In the rows, zero is written as 128.
Known rows, with every step that occurs:
m, r: [139 141 126 158 109 123 147 127 106 131 109 112 113 169 169 141 111 130
 135 138 129 131 131 137 173 136 151 147 134 116 125 114 113 142 159 137]
s, r, m, q, d, x: [162 167  98  78 157 170  97  84 165 120 110 135 137  92  72  85 110 128
 166 145 172 147 109  83 108 117 120  82 112 114 120 147 117 139 117 108]
m, e, s, r, u, p: [114  84 127 137 175 101  53  90 122  64  98 203 161 113  47  91 199 110
 121 134 140 161  78  87 164 174 144 159 127 126 116 138 126 102 148 141]
e, m, q: [ 87 111 178 142 172 151 128 105 132 147 137 153 145 126  90 143 162 130
 157  80 160 146 150  99 132 160 120 150  95 106 160 108 150 127 134 131]
f, d, q, m, r: [136 196  52 152 101 133 170 167 122 188  62  98 122 151 243  75 102 173
 126 105 106 194 197 136 142  68 110  99 174 134 174  79 115 128 127 126]
x, d: [142 141 158 140 134 120 153 133 105 129 141 130 122 125 107 203 132 160
 113 122 138  94 107  92 139 108 167  99 129  96 140  93 108 146 121 155]
r, m, q, d, x: [151 152 136  92 128 162 114  98 177 129 136 119 135 123  85 102 127 130
 168 134 211 122 128 122  82  87 132 102 146 117 100 145 102 134 110  93]
u, r, m, z: [157 121 160 166  92 125 143 155 133 143 202 115  85 121  96 147 140 119
 101 100 141 119 119 165 104  83 193 119 142 198 107 169  85 113 109  70]
m, r, u: [118 125 120 156 120  91 139 115  81 106  87 139 125 195 173 132 149 110
 116 152 137 168 153 148 182 128 160 156 131 142 110 149 100 119 175 130]
u, r, s: [116 133 153 141  90 107 144 145 127  79 106  92  59 120  77 127 179 122
  57 147 123  83 135 123 112 115 202 119 103 154 113 147 132 134 152 140]
c, l, z: [ 94 124 150 126 108 112 128 162 124 157  92 116 135 124 196 129 134  95
 140 141 116  63  84 138 116 136 118 160 114  66 109 155 176 122  79 167]
f, d, q: [112 221  79 147  97 135 164 164 102 170  88 118  93  96 220 129 131 142
  89  93 141 156 170  99 156 102 122  69 151 124 162  85 150 112 150 141]
x, d, q, m, e, s, r, u: [121 130  90  61 165 109 109 131 110 103  96 147 170 101  77  86 139 186
 113 119  95 189 153  93 106 125 124  79 139 135 176 108 108 117 129 143]
z, m: [139 114 128 120 140 122 149 106 107 134 156 130 116 124 144 186 115 105
  98 133  96 118 122 134 144 147 103 140 104 152 126 127 140 116 139 143]
e, s: [ 99 122 175 125 141 132 138 150 124 126 126 147  85 129 145 133 176 121
 103 125 155 124 113 122 129 148 134 132 126  79 106 129 141  90 139 172]
l, c: [131 111 173 137 133 146 151 189 108 132  70 135  95 104 156 113 129 137
  79  96 119 119  91 108 146 145 138 117 167 109 154 109 159 142 131 165]
m, r, u, p: [133  95 107 184 137  90 102  78 115 101  92 152 151 182 127 123 173  99
 120 151 161 159 105 147 180 103 167 179 150 143  93 139  83 102 129 107]
q, m, z: [147  95 141 152 165 157 159 173 136 199 153 135 140 144 160 136 132 126
 119  80 101 123 126 131 119 119 130 136 143 113 150 117  59 132  81 137]
r, m, q: [134 132 187 142 148 130 109 114 121 146 164 129 135 120 130 125 132 134
 131 128 152 127 157 113 129 129 128 137 104 114 113 154 107 127 116  87]
z, m, r, u, p: [148  74  81 161 147  87 103  44 123  83 126 143 152 187 112 149 142  93
 115 176 126 169 107 168 174 113 121 183 132 204  82 153  93  85 132  88]
u, p: [137 110 145 162 150 133 101 111 131 137 122 140 140 107 111 155 179 106
 109 110 159 101  74 111 154 117 147 156 139  96 115 103 110 119  93 146]
u, r: [129 108 157 155 118 103 145 151  98 118 124 114 106 107 109 151 170 125
 102 105 142  95 121 123 113 130 192 134 112 140 151 123 153 147 141 154]
d, f: [108 140 130 140 124 165 124 165  98 145 162 109 127  99 169 168 109 124
 118  95 151 141 133 160 156 154 145 120 108  69 132  96 164 156 128 161]
q, d, f: [109 149  97 138 103 172 122 143 141 104 162 130 115 122 128 169 127 117
 151  91 156 127 125 151 121 140 165  92 129  38 134  82 130 168 118 169]
z, m, q, d, x: [149 109  96  81 166 162 136  74 174 117 148 113 149 126  78 136  98 110
 168 150 173 105 112 119  88 147  93 114 117 140 127 132 141 141 140 111]
u, r, m: [145 129 170 147  86 106 125 141 107 122 154 115  96 106 100 136 165 133
  91 116 140 129 135 148 103  76 192 130 124 170 115 154 122 124 112 116]
f, d: [116 178 125 185 116 121 165 170 101 155  92 160  93 132 190 151 152 140
 104 107 137 139 154  82 171 116 137  97 135  99 151  94 144 128 140 158]
z, m, q: [131  89 151 134 185 129 137  88 115 133 177 128 150 120 125 162 106 115
 135 143 115 113 146 114 135 187  90 154  77 142 139 140 144 137 148 112]
c, l: [123 152 160 139 128 151 127 114 121 158  89 101 119 127 160 140 142  95
 111 109 122  83 107 103 105 153 145 163 100  55 126 133 165 139 112 171]
q, m, e: [143  91 164 139 137 131 116 169 108 159 121 133 186 134 126 114 128 151
 141  78  96 111 144 109 114 135 124 161 142  97 183  92 111 190 120 162]
l, z, m: [114  86 121 105 122  81 150 157 107 133 154 143 130 117 179 178 105 104
 124 171  88  99 105 171 157 129  77 131 109 164 109 145 151 101 109 140]

Rows:
[136 187 108 134 115 141 179 176 114 178  69 128 107 110 194 128 120 142
 105 116 185 140 130  93 154  92 124  89 158 125 135 104 168 130 149 154] | f, d, x
[155 149 161 151 109 153 142 147 135 167 195 131  89 135 140 161 117 114
 107 103 135 131 121 154 140  98 145 120 151 156  88 157  57 101 107  85] | r, m, z
[126  60 106 115 181  93  58  56 130  52 139 200 160 118  33 111 163 102
 111 159 104 169  81 112 159 181  96 161 111 181 100 147 141  82 150 119] | z, m, e, s, r, u, p
[135 132 119 102 157 169 134 111 166 126 107 119 151 121  92 115 134 115
 179 125 206 100 112  99  93 144 133 106 138  83 138 114 129 161 139 131] | m, q, d, x
[147  99 140 131 119 123 124 113 103 114 177 134 154 121 102 167  88 122
 127 118  81 107 130 130 144 172 101 154 125 167 151 112 147 160 170 127] | z, m, e
[118 123 154 117 145 132 101 142 106  98 122 169 127  97  89 103 133 143
 138 122 110 132  99  75 155 207 124 128 115  94 147 112 161 141 184 169] | m, e, s, r
[139 148  70 106 132 101 149 119 108 134  83  91 160 173 161 122 119 177
 119 136 119 189 177 153 119  51 147 102 162 153 151 112  64 119 114 112] | x, d, q, m, r, u
[139 103 191 158 131 107 114 120 119 119 171 111 130 104  81 109 158 144
 127 125 159 117 158 128  92 114 182 144  99 155 130 167 133 141 118  83] | u, r, m, q
[125 137  72 107 132 109 141 129  97 153  59  96 152 172 213  83 137 131
 103 123 105 203 188 168 134  84 124 135 151 156 150 135  79 103 133 119] | d, q, m, r, u
[127 159 154  96 136 136 107 122 122 120 129 157  69 101 125 107 149 130
  97 145 123 174 106 105 143 132 123 113 101 105  89 155 126  66 119 146] | e, s, r, m
[108 101 127 104 117 101 134 124 135 140 129 113 136 124 177 156  97  87
 131 164  75  72  85 163 110 142  75 169  96 121 101 168 188 108  83 144] | c, l, z, m
[112  85 114  95 162  89 102  88  95  66 138 189 131 129  75 120 130 114
 108 162  76 183 124 109 156 202  94 137  91 181 122 162 154 100 195 135] | z, m, e, s, r, u
[ 97  86 105 117 145 122 114  86 189 105 141 129 157 146 113 126 110  89
 203 175 103  56 100 136  66 169  83 145  90  86 115 164 166 135  77 120] | c, l, z, m, q, d
[118 182  75 116 136 141 123 182 127 157  73 151 134  84 161  40 125 184
 130  93  91 196 171  73 128 136  82  74 150 117 200  77 157 127 139 159] | f, d, q, m, e, s, r
[116 120 137 155 159 144 124 105 153 106 132 155 139 142  92 133 160 118
 177 119 157  93 133  89 107 168 154 115 113  59 151 107 102 162 134 140] | m, q, d
[150 139 177 142  84 129  92 143 108 130 171 136 138 118 108 130 114 143
 130 105 124 120 142 130 141 117 142 146 155 144 119 129 110 153 138 105] | r, m, e
[137 134 123 131 114 129 139 140 147 122  72  94  98 195 150  86 125 143
 101 164  84 139 160 142 135  91 138 148 133 116 115 133  71 136 122 133] | q, m, r, s
[111 130  96 106  73  98 135 108 171  92  99  71  88 186 158 109  69  95
 119 234  57  84 112 188 130 127  86 163 106 161  49 193 159  99 119 101] | c, l, z, m, r, s
[ 97 165 132 133  77 139 145 108 156  97  88 122  59 190  93 122 140 129
 112 138 124 168 153 143 164 102 144 135 125 149  95 118 114 101 161 120] | e, m, r, s
[122 106 101 125  91 100 132 112 139 127 115  96 136 169 189 131  60  98
 164 194  78  94  99 188 133 138  81 176 111 147  89 169 177 116 109 117] | c, l, z, m, r
[136 156 119  61 162 166  93  90 188  98 117 148 106 101  59  55 140 133
 166 162 196 159 105  94  85 128 108  84 125  99  88 163 130  95 117 116] | e, s, r, m, q, d, x
[128  99 111 136 169 140 129  65 160  97 173 149 137 145  78 160 128 113
 164 142 120 101 135 111 102 170 112 118  99 116 140 123 113 146 130 114] | z, m, q, d
[151 168 136 112 126 133 109 118 101 142 123 144  98  99 137 131 129 123
  96 130 102 161 117  94 165 116 132 110  93 123 118 139 111 112 117 138] | s, r, m
[119  88 138 117  96 104 109 133 132 124 148 118 175 121 137 139  69 103
 162 150  69  60  93 156 111 170  76 177 118 141 120 156 197 154 112 124] | c, l, z, m, e
[144 144 102 122  94 122 150  88 142  78 126  93  69 186 124 137  89 114
  86 205  76 133 146 163 171 129 114 140 111 187  77 153 108 106 176  98] | z, m, r, s
[125 132 201 127  89 124  93 147 130 109 178 151 109 131  98 110 145 148
 125 118 148 130 134 143 117 128 131 142 165 126  95 147 126 113 140 110] | r, m, e, s
[145 154  83 113 120 143 143 143 115 172  81  72 146 144 210  90 103 146
 127 112 104 166 166 160 122  92 113 131 160 127 161  99  98 131 122 134] | d, q, m, r
[128 104 199 139  75 105  99 154 127  80 179 132 102 110  48  93 165 152
 120 117 155 122 132 154  80 111 178 145 156 171 112 157 151 126 144 100] | u, r, m, e, s
[120 100  91  66 146 140 123  94 202 125 117  96 173 124 112 107  85  88
 203 179 152  59  81 149  50 146  68 136 113 117  99 173 191 135  82 115] | c, l, z, m, q, d, x
[ 99 125 114 150 151 176 106 126 154 101 179 132 150 121 104 143 121 129
 190 100 173 121 142 132 111 180 151 101 103  30 145  92 138 180 122 142] | m, q, d, f
[122  81  87  67 150 114 142 126 176 112 145 128 167 116 111 124  94 110
 197 184 160  89  92 162  96 128  66 102 126 153 110 148 154 130 114 103] | l, z, m, q, d, x
[138 182  69 154 131 161 182 196 140 226 117 117 115 123 224 112 116 145
 106  62 110 170 176 124 128  80 107  69 179 144 178  92  83 110  95 113] | f, d, q, m, z
[137 188 113  99 120 134 151 133 106 142 134  93 120  87 134 184 113 162
  98 110 143 111 128 115 126  96 147  70 147 118 152  81 112 128 126 134] | x, d, q
[106  61 137 119 165  87 136 139 118 133 172 141 163 113 160 148 101 118
 166 182 106  94 122 154 145 171  69 146  85 151 120 156 156 121 117 108] | l, z, m, q
[159 146 122  97 126 140 125 157 117 152 141  94 189  95  98 138  91 199
 141  78 107 113 148 115  92  89 136  95 175 127 202  62 103 185 106 132] | x, d, q, m, e
[133 179  89 146 103 141 142 192 111 179  93 120 162 104 190  82 114 176
 134  65 104 156 192 104 122  97 107  97 179 125 209  62 135 167 132 137] | f, d, q, m, e
[107 132 148 152 128 169 163 133 147 172 164 163 103 142 100 180 143 112
 127  57 142 153 115 133 147 126 138 124 134 146 135 111 100  98 122 122] | e, m, z
[155 116 181 159  62 104 104 152 105 101 174 120 131 102  57 121 138 148
 123  97 130 107 139 144 101  96 191 147 146 186 137 136 138 168 145  95] | u, r, m, e
